Each row was made from one walk, in order. Every step used is in the known rows, and no mark comes twice. Write each row's walk.
In the rows, 128 means zero.
Known rows
lideb kekoz: [ 96 134 137 105 110 120 110 149  98 123 120 148 104 104 113 147 137 123
 120 107 110  93 128 101 162 132 106 106 141 117 164 142 100 160 122 185
 144  91 140 113 128 154 128 107  95 166 111 117 105 132  49 121 191 114
 184 163 146 126 133 153 129 177 148 102]
munam tuzot: [124 119 136  92 151 138 100 147  98 139 131 151 120  59 135 152 182 128
 127 142  98 104 115 152 157 132 149 136 130 143 123 162  93 137 130 184
 143  95 108 156 133 163 103  96 128 132  84 126  89 112  45 108 187 103
 143 101 118  97  89 166 155 148 146 102]
guzom tifal: [108  90 138  87 169 142 148 119  61 150 118 135 111  89 131 186 133 152
 156 112  77  84 140 155 184 131 110 144 149 132 109 161 123 136 120 168
 131  96  90 144  86 172 118  86 116 136 107 137 130 136  78  93 180 138
 172 146 129 130 124 147 153 141 134 113]
munam tuzot bigi: [118 110 116 106 152 149 130 142  71 139 153 147 113  72 159 154 183 121
 115 131 103 102  91 145 159 145 151 131 137 150 134 129  98 150 136 177
 139  73 124 141 130 164  97  94 138 105  96 124 109 127  61 122 197 127
 145 108 127  93  89 162 125 160 162  77]
puvalef losun munam togu: [103 100 181 106 193 131 116 117 105 158 119 150 116  91 111 122 142 129
 135 196 139  72 153 155  90  92 133 111 131 154 106 159  76 167 120 177
 157 122 104 137 126 160  78  80 122 125 120 105 107 149  70 141 239 134
 205 131 135 100 137 127 175 148 107 138]
tuzot munam kekoz: [132 114 144 102 162 144 132 139  97 163 120 147 115  90 141 165 130 111
 137 128 147  85 119 156 165 120 176 121 144 160 145 111 105 172 148 193
 136 106 132  85 129 175 102 112 142 102 128 117 106 127  56 129 179  91
 195 124 123 121 159 156 141 152 147  47]
bigi tuzot munam losun puvalef: [116 119 140  74 132 142 127 115 122 146 110 171  97 104 133 147 179 117
 132 127 109  99 106 158 147 116 127  81 177 166 153 193  61 161 136 187
 141 103 103 117 155 137  54 103 133  64 104 155  69 125  22 109 178  64
 209  63 140 138 139 171 190 176 133 111]
vepuno togu munam feri rosize: [ 98 141 173 104 153 138 100 115  69 135 126 150 126 152 110 119 189 106
  86 125 107 101 131 130 155 137 106 147 190 161 164 142 117 138 160 195
 178 105  60  66 130 134 100  82 152 100  89 103 130  95  83 134 221  94
 164 142 109  92 127 161 169 133 118  76]
losun munam: [132 116 154 107 175 143 148 113 110 155 150 162 118 102 135 143 124 133
 145 157 138  81 142 147 127 115 119 113 135 178 154 143  81 143 104 172
 139 111 131 106 156 147  82  89 119 108 132 123 110 121  48 113 191 138
 200 113 115 114 113 132 165 141 133  92]
vepuno togu munam tifal: [103 139 176 110 165 132 123  98  73 137 105 160 116 155 118 137 163 119
  95 119  93  93 135 122 154 131 105 175 173 145 147 145 108 125 168 199
 161  79  53  89 109 128 100  79 128  98 102 116 118 120 111 162 207 124
 153 120 121 103  94 173 163 134 120  80]
kekoz lideb: [160 109 136  89 141 153 148 109 100 141 129 174 129 103 122 150 154 149
  96 116  93  97 126  93 154 158 148 116 112 185 130 117  93 153 129 160
 126  89  95 107 152 162 126  88  93 128  89  56 135 105  77 122 201 136
 169 145 119 115 134 169 188 175 123 111]
puvalef losun munam tuzot bigi ninin: [117 107 156  91 175 151  88 121 113 166 141 161 112  75 144 145 149 133
 136 189 158  86 150 153  95 110 142 123 140 152  91 155  68 165 131 155
 152  93 113 148 129 144  66  79 117 103 100 107 102 144  77 138 225 149
 210  99 115 107 111 123 172 139 131 140]
lideb kekoz munam feri rosize: [ 80 137 137 116 113 129  85 169  77 127 139 126 111 116 112 142 140 109
  85 105 139  94 130  98 128 119  81 121 175 131 159 130 128 159 123 189
 155 133 118  66 162 149 128  79 113 132  88  94 123 126   9 119 204 103
 182 146 138 132 204 140 127 144 152  93]
bigi ninin: [136 109 133  68 146 156 103 104 109 145  85 163 124  62 132 173 156 147
 143 116 110 100 142 116 156 126 151 124 110 171 108 128  75 173 120 160
 147  84 114 147 102 157 111 108  94 125 102  73  87 119  73 136 192 132
 191 116  84 108 132 169 175 157 138 115]
guzom tifal munam nusomu: [ 85 100 133  93 151 153 151 103  73 151 131 153 123  89 127 171 129 149
 181 142 120  67 149 164 149 126 113 141 162 138 115 156 109 119 105 159
 141 106  99 126 101 122 103 107 130  77 104 135 128 123  82  95 182 134
 177 143 132 137 152 116 126 122 156  73]
puvalef losun: [ 98 128 159  81 154 141 116 126 110 169 111 148 106  72 123 141 162 126
 127 158 113  89 173 122 140 120 151 110 122 127  92 163  96 162 120 185
 151  97  94 147 109 164 101  82 133 140 109 106 125 163  78 131 220 129
 197 164 128 122 137 120 169 162 112 138]
tifal guzom: [106 132 109  82 132 138 123 134  79 143 128 153 137  67 131 110 143 130
 166 165  79 116 140 132 162 130 114 131 108 147 114 147  92 149  92 169
 162 128 139 131 136 151 119 107 133 110 130  73 106 146  73 119 182 121
 179 142 100 136 135 142 152 118 149 103]
ninin bigi tuzot munam: [148 148  98 106 158 163 131  96 100 151 147 190  88  65 146 157 157 101
 127 126 145  99 116 142 143 100 155 104 136 132 164 140  94 157 159 203
 133  65 146 114 149 152  68  89 134  80 103 123  90 136  55 119 195  90
 190 106 129 122 122 148 161 188 146 103]
togu vepuno: [114 106 129  65 145 165 113 115 124 137  90 140  95  91 108 123 161 128
 156 108  69 107 157 102 145 112 122 114 152 150 140 155 105 158 120 151
 149 102 109 156  97 166  90  94  94 132 100 104 117 139 113 111 197 151
 147 155 136  85 119 159 139 165 128  99]
lideb kekoz munam nusomu vubef: [ 98 145 134 123 123 137 122 150 102 142 118 148 106 133 100 150 125 129
 124 103 144  84 135  98 126 131 106 134 157 125 150 127 115 143 103 218
 152 118 141 119 131 141 123  97 116 115 102  93  95 132  36 138 189 109
 177 155 145 132 189 139 101 143 164  63]
vepuno togu munam nusomu vubef: [118 145 172 109 163 145 135  92  93 150 105 172 121 166 100 124 171 130
 121 124 106  91 136 128 155 148 132 159 170 153 146 145 108 121 136 224
 178  91  82 120  99 124  97 101 154  85 103 102 101 102 110 155 203  99
 155 150 118  95 113 159 145 138 130  52]
losun munam tifal guzom: [ 95 112 140 100 170 124 130 132  84 154 144 144 135  79 138 137 104 127
 160 174 138  97 135 162 127 109  83 160 157 175 120 159  68 129  98 154
 160 121 117 114 155 124  79  79 118  78 115 106 112 139  67 127 184 146
 182  71 104 125 135 118 165 107 139  96]
togu munam: [121 154 157  96 170 175 133  96 114 153 127 155 122 116 128 121 160 118
 117 122 109  96 154 112 160 137 129 118 148 154 159 140 106 141 145 196
 132  93  96 110 115 133  94  78 124 107 102 102 133 131  68 127 199 141
 152 160 135  89 131 146 154 159 129  84]
kekoz munam tuzot: [130 137 137 116 164 156 108 133  95 149 134 153 116  90 139 144 156 129
 107 136 106  88 132 120 114 116 127 149 122 141 122 135 120 140 126 203
 132 126 105 117 152 166 110  72 125 101 106 108  92 124  25 135 189 124
 151 102 116 118 129 161 136 117 156  92]
lideb kekoz munam feri: [ 90 139 136 123 103 124 108 158  88 127 116 137 106 123 112 138 133 112
  98 113 136  93 131  97 136 120  98 119 151 135 161 126 127 149 129 192
 146 126 124  77 163 138 133  86 102 137  91  95 100 134  18 126 199 114
 194 155 152 125 174 152 117 136 156  93]
losun puvalef: [102  91 151  99 161 138 141 116  93 111 110 141 112  85 128 162 185 131
 154 120  93  94 131 138 174 148 118 100 155 158 133 140  81 136  98 184
 158 103 112 126 144 168  90  98  99  94 116 144 109 114  50 125 188 126
 165 106 113 117 114 152 161 185 125  97]
tifal munam nusomu: [ 93 134 132  99 129 156 152  99 102 152 134 175 128  75 127 131 154 129
 166 160 147  73 150 133 126 126 146 111 135 160 139 130  85 136  93 176
 155 104 128 105 144 110  90 123 146  56 108 111 110 115  64 126 193 119
 180 138 114 121 155 113 119 139 160  44]
lideb kekoz munam: [101 150 136 124 119 135 115 143  92 130 130 150 101 125 114 141 124 125
 108 111 117  84 137  82 121 116  91 119 138 114 161 123 122 159 122 197
 134 114 137  90 144 152 133  87  92 143 120 101 103 138  33 137 194 126
 184 158 144 145 162 153 115 149 156  97]
feri munam: [149 125 131 108 143 151 145 115 101 157 169 151 113  92 133 135 138 141
 134 136 128  95 172 129 140 101 142 111 113 136 128 123 103 152 129 177
 132 120 123  98 126 165  86 104 139 122 130 107 117 122  55 114 219 140
 175 134  97 114 154 120 132 175 123  87]
nusomu vubef: [144 129 131 106 167 160 156 121 104 155 115 151 131  95 127 162 158 139
 144 125 108 105 144 136 200 144 156 127 151 168 130 153  93 136 101 221
 151 111 109 169  71 148 109 118 131 126 104  99 113 144  80 128 176  96
 154 148 143 100 133 143 129 169 131  68]
tuzot munam: [119 125 142  91 178 160 157 120 108 160 136 165 109 103 147 158 134 120
 138 131 131  88 119 144 161 112 165 129 145 149 153 121 105 172 139 190
 133  99 128  83 124 168 100 115 131 105 132 126 104 159  49 114 193 112
 202 121 135 131 120 169 154 158 134  73]
ninin bigi: [136 138  96 111 163 159 127  95  81 140 140 165 108  61 138 169 150 109
 137 115 135  93 136 130 153 125 154 125 127 136 154 123 100 134 139 197
 142  69 145 117 139 178  94  77 135 123 107  93 129 132  86 137 206 128
 166 150 109 101 124 131 139 184 138  99]
ninin bigi tuzot munam togu: [142 129 109 118 172 156 127  93  90 140 131 184  94  65 134 149 161 101
 121 135 133  96  97 153 130  92 157 105 139 139 165 137  89 166 166 202
 137  71 142 123 139 161  68  92 131  83 105 112  80 133  52 131 206  84
 179  96 138 105 125 167 157 186 142 105]
guzom tifal munam kekoz: [112 100 134 111 143 145 134 117  60 142 125 141 130  80 133 176 127 139
 174 151 113  72 153 162 170 125 112 125 159 141 126 153 113 124 124 159
 129 114 103 113  99 137 113 103 112 104 107 135 136 113  95 113 169 123
 172 146 135 131 159 115 123 122 157  76]
ninin bigi tuzot munam kekoz: [154 142  98 114 146 156 115 109  97 154 134 177  94  54 145 158 156  99
 127 122 152  99 113 146 144 107 162  95 142 141 160 138  96 157 164 201
 134  70 150 115 154 159  71  88 140  79  97 115  90 119  59 134 184  77
 184 105 124 117 145 141 152 185 156  88]

Which walk is each row?
[106 124 171  95 178 142 117 117 120 173 137 158 108  88 125 134 136 130
 142 190 148  79 176 141 105 105 130 109 132 146 107 165  81 157 114 174
 149 112 110 127 137 151  76  78 126 122 120 117 124 152  68 129 218 142
 218 138 125 122 129 107 179 146 110 137] => puvalef losun munam
[148 145  93 107 140 155 121  95  97 146 131 180  95  49 138 152 172 108
 123 121 119 104 124 128 148 114 136  94 125 136 150 153  94 143 146 199
 139  63 135 144 149 150  76  78 134  97  90 115  95 120  58 125 194  99
 169 121 120 112 123 134 161 191 148 118] => ninin bigi tuzot
[106 134 126  81 140 140 129 141 103 162 118 169 106  75 148 135 147 115
 130 150 110 112 106 151 154 100 118 127 156 151 118 175  82 167 142 177
 142 101 103 131 132 117  75 106 127  57  97 136  72 154  33 108 173  80
 191  50 135 148 134 159 179 140 148  98] => bigi tuzot munam tifal guzom
[100 103 144  79 162 148 133 108 113 142 118 153 109 127 134 174 149 112
 152 118 136  82 112 168 152 126 148 125 193 167 163 158  65 150 126 184
 148 116 112  72 149 171  65 103 135  85 129 134 103 137  57 125 195  98
 212  90 137 130 144 163 167 167 120  86] => tuzot munam losun puvalef
[131 147 159 108 153 160 108 115 105 157 106 138 128 102 124 128 157 109
 119 116 123  91 151 121 165 147 138 110 148 162 158 130 108 143 154 198
 136 102 102 111 120 140  97  75 136 111  95  93 132 102  77 147 186 124
 142 163 124  81 170 133 143 148 141  66] => togu munam kekoz
[ 77 119 117  84 141 123 118 143  62 149 108 130 134  57 138 149 136 120
 148 142  95 112 129 144 168 127 105 177 146 154  93 158  84 133 110 162
 163 109  95 136 119 138 107  85 126  96  96  90 119 156  81 133 181 132
 158  87 108 127 147 136 157 121 144  96] => munam tifal guzom
[106  78 145  91 168 144 115 116  90 115  69 134 107  88  85 112 168 127
 140 133  57  95 118 130 122  99 134 120 144 167 138 137  95 171 132 159
 158 116 103 168  84 187  97  99  95 134 105  92  97 134 101 130 222 132
 134 141 145  55 131 189 133 167 120 101] => munam togu vepuno
[133 137 139  83 148 151 147 125 121 163 123 183  96  86 147 136 163 120
 120 134 106 102 112 138 156 102 144  86 139 155 147 162  91 179 145 192
 128  91 114 127 138 134  82 114 127  80 109 149  67 138  20  99 177  74
 200  90 143 139 118 179 178 170 143  94] => bigi tuzot munam
[108 122 141 101 141 151 121  99  96 140 107 140 113 133 121 158 156 124
 131 113 107  76 138 123 109 129 103 125 163 168 138 156  88 128 105 199
 144 145  95  90 170 172  85  59 129  79 125 104 110 125  44 153 196 124
 186 105 117 133 183 148 152 137 131  98] => kekoz munam losun puvalef
[106 144 175 104 154 138 130  92  88 145 106 172 113 160 100 119 172 125
 119 120 104  86 137 123 136 140 122 153 155 150 152 135 110 128 146 204
 173  83  85 100 123 135  97  89 154  86 111 104 100  96 105 150 213 111
 165 150 102 106 104 164 157 132 129  61] => vepuno togu munam nusomu
[ 91  95 127 103 143 149 146 114  64 138 127 143 133  87 138 166 138 137
 168 154 125  80 152 169 181 119 110 135 173 152 125 160 120 116 123 150
 140 118  80 102 113 118 113 105 117  93  85 133 134 130  75  87 186 125
 186 140 150 118 143 124 133 110 145  85] => guzom tifal munam feri
[ 95 111 167  94 161 133 109 137 113 169 123 145 113  86 122 130 146 118
 134 189 169  87 172 155 123 108 137 114 152 164 105 166  88 148 121 169
 161 123  94 116 157 139  81  77 133 112  91 113 119 148  55 114 227 125
 228 135 131 104 140 105 180 131 111 130] => puvalef losun munam feri
[127  99 109  90 146 167 149  97  70 147 117 156 115  89 162 171 156 140
 129 109 115  95 112 113 155 146 150 117 119 177 120  91  87 186 130 155
 142  56 129 123 104 156 107 101 115  92 115  80 116 141  89 147 205 160
 192 131  99 104 130 158 135 172 153  79] => tuzot bigi ninin
[ 84 141 138 122 122 123 107 151  80 131 117 137 101 118 119 163 115 118
  99 100 127  83 132  91 127 112  79 150 161 118 141 130 113 149 133 193
 137 103 114  90 136 142 125  76  91 133 103 107 113 148  35 147 192 134
 169 128 148 142 173 147 120 145 153  94] => lideb kekoz munam tifal
[ 96 115 144  92 183 146 150 130  91 162 124 148 112  94 151 180 125 111
 125 119 143  91 115 156 163 108 152 167 175 154 128 129  94 159 151 184
 138  88  99  87 112 157  91 102 127  85 110 135 113 167  54 123 191 119
 182  80 136 127 131 165 157 151 129  67] => tuzot munam tifal
[151 137 176 116 143 134 114  97  80 134 105 174 125 161 105 122 166 126
  89 125  96  89 131 106 148 149 125 138 149 167 157 120 112 138 172 191
 153  93  73  74 135 145 115  81 120 110 101  71 121  73 119 166 203 107
 158 157 109 102 121 173 168 140 124  78] => vepuno togu munam kekoz lideb
[ 85 131 132 103 128 159 117 127  82 141 158 147 146  69 139 126 176 110
 128 168 152  94 145 141 151 119 122 102 180 180 151 140  96 143 110 163
 160 132  98  60 151 105  95 111 145  69  82 108 145 114  44 103 205 100
 179 126 119 106 181 110 140 141 143  63] => tifal munam feri rosize
[137 108 172 102 156 132 100 128 118 172 127 156 119  92 117 138 132 132
 125 182 163  77 165 133 104 123 143 106 131 170 101 148  82 157 128 162
 145 115 100 117 155 154  88  71 116 120 100  82 131 116  82 142 213 132
 210 140 118 115 164 104 183 144 115 129] => puvalef losun munam kekoz lideb
[ 88 114 172  93 180 130 111 125 105 173 125 143 109  80 128 148 127 122
 131 179 158  80 171 150 109 100 121 140 156 151  90 173  75 148 124 170
 152 105  82 130 125 139  70  64 124 110 101 124 129 161  76 138 220 150
 205 105 126 119 140 101 181 140 107 134] => puvalef losun munam tifal
[ 99  91 178  92 190 142 100 115 120 149 103 144 103  94  98 107 142 128
 146 191 123  81 162 147  80  83 125 114 150 153 111 167  78 169 124 158
 160 124 100 150 112 161  66  80 106 126 114 102 109 153  92 134 241 146
 196 135 144  86 133 132 167 147 103 143] => puvalef losun munam togu vepuno
[139  86 136 111 154 149 121 110 100 128 130 134 106  97  98  99 144 137
 146 140  98  94 157 133 108  75 133 113 136 147 134 123  99 166 142 155
 148 136 111 129  94 179  71 106 112 122 121  88 101 123  89 121 244 152
 146 126 121  69 162 152 116 177 114  95] => feri munam togu vepuno
[ 93 141 122 113 156 143 125 133  66 156 117 134 128  89 139 140 121 123
 126 140 107  97 143 116 121 109  94 179 139 151  99 131 111 136 110 185
 147 137  96 104 141 144 113  63 127  71 114  80 114 161  53 152 185 147
 161  94 106 147 180 139 140  96 151  89] => kekoz munam tifal guzom
[ 97 128 148 135 133 123 111 143  75 113 112 146 107 129  98 131 127 122
 102 122 105  77 116  93 105 104  93 120 138 125 158 117 116 170 130 200
 142 125 133  96 132 163 130  90  87 149 122  91  92 137  29 148 210 119
 176 151 157 121 167 177 112 151 150  98] => lideb kekoz munam togu
[107 146 137 123 118 130  84 161  95 121 134 151 102 114 117 140 139 120
 100 123 118  90 124  99 119 115  93 130 138 105 156 141 117 150 132 199
 134 114 136 106 151 151 125  88  96 144 100 113  89 124  22 133 193 116
 167 129 148 133 140 161 116 138 163 105] => lideb kekoz munam tuzot
[128 132 122 129 165 165 134 129  75 148 151 150 112 103 156 145 160 126
 100 132 112  88 112 117 111 125 131 141 126 148 131 111 125 149 132 198
 127 108 121 106 153 163 106  69 134  82 114 101 104 137  38 143 196 142
 154 106 118 116 132 160 113 126 166  74] => kekoz munam tuzot bigi
[124 113 153 104 180 147 153 116 121 170 135 162 125 105 114 154 127 143
 172 149 168  81 139 165 127 133 137 131 161 194 137 149  71 125  76 197
 165 119 132 146 138 132  74 103 148  74 110 109  98 108  56 115 187 117
 184 109 112 101 149 117 140 138 143  52] => losun munam nusomu vubef
[100 130 127 111 117 151 140 112  94 136 131 163 140  77 142 126 166 111
 142 170 151  93 151 139 161 118 141 103 149 177 153 136  96 132 120 167
 152 121 104  74 153 101 104 120 127  74  84 109 117 127  53 111 197 106
 189 137 137 101 144 128 128 131 148  61] => tifal munam feri
[ 86 122 125  86 170 142 135 139  82 159 132 148 128  85 153 153 114 111
 150 147 135 101 115 162 163 106 135 178 168 153 116 135  91 156 136 173
 151 108 114  87 122 144  95 106 129  73 118 109 107 174  64 121 186 121
 191  78 122 143 141 156 154 119 139  75] => tuzot munam tifal guzom
[ 90  88 133  90 143 150 131  89  70 129 128 146 127 108 129 180 142 143
 183 141 102  69 152 173 160 128  86 128 197 143 138 189  84 108 108 153
 139 120  84 108 113 132  83  97 111  89 111 148 136 120  93 109 179 129
 186 118 147 137 148 121 145 132 136 108] => guzom tifal munam losun puvalef
[ 96  73 138 102 172 160 132  96  66 116 111 142 119  97 111 145 134 149
 178 160  79  74 145 158 139  94  98 135 175 139 131 159 109 138 126 140
 138 120  90 138  67 141 100 106  89 105 107 124 127 135 116 106 200 144
 153 140 162 103 134 153 118 128 137  99] => guzom tifal munam togu vepuno
[ 98  84 141 114 174 147 149  99  53 124 123 150 129  91 122 157 134 147
 168 167  91  68 133 168 150 106 107 136 157 142 127 150 108 136 124 159
 132 117  92 123  82 139 110 110 105 104 118 129 124 132  88 113 197 130
 164 138 153 116 133 150 125 125 140  95] => guzom tifal munam togu
[128 106 131  96 123 140 118 104 105 138 151 137 116 116 119 147 153 134
 151 120 131  91 165 154 131 116 122 101 163 153 139 160  65 130 119 172
 148 138 105  91 152 167  52  92 144 100 124 117 116 102  61 126 222 130
 187 102  99 116 181 113 149 182 111 100] => feri munam losun puvalef
[110 155 148  77 144 165 109  86 118 160 113 148 126 136 116 128 159 112
 119 110 110  90 152 127 146 144 124 125 174 168 173 177  82 131 148 194
 133 107  79  99 126 137  77  68 147 119  97  93 135 126  82 135 202 126
 165 152 143  86 162 136 170 151 120  98] => togu munam losun
[123 126 113 108 136 173 116 103  88 129 155 181 135  65 168 144 171 129
 146 177 138  89 123 136 130 121 144 117 139 162 141 125  76 153 131 154
 137  86 131 109 127 109  85 120 112  62  96 105 105 120  81 139 195 135
 170  98 123 104 108 146 115 141 173  70] => tifal munam tuzot bigi ninin
[112  96 155 105 199 147 149 116  90 141 115 158 117 106 126 143 141 117
 131 149 118  82  93 160 143  99 170 133 147 163 149 107  94 183 150 192
 141 109 121  96 112 179 100 119 125 105 138 111  89 155  47 127 212 100
 187 114 146 102 125 194 147 160 127  74] => tuzot munam togu
[156 138 159 106 148 165 114 108 105 153 113 153 135 119 116 129 155 122
  99 113 121  93 145 103 156 163 144 114 144 183 153 118 105 145 166 179
 126  98  88  95 139 141 103  68 113 109  77  62 144  82  89 145 189 132
 141 159 124  82 174 142 163 155 134  73] => togu munam kekoz lideb
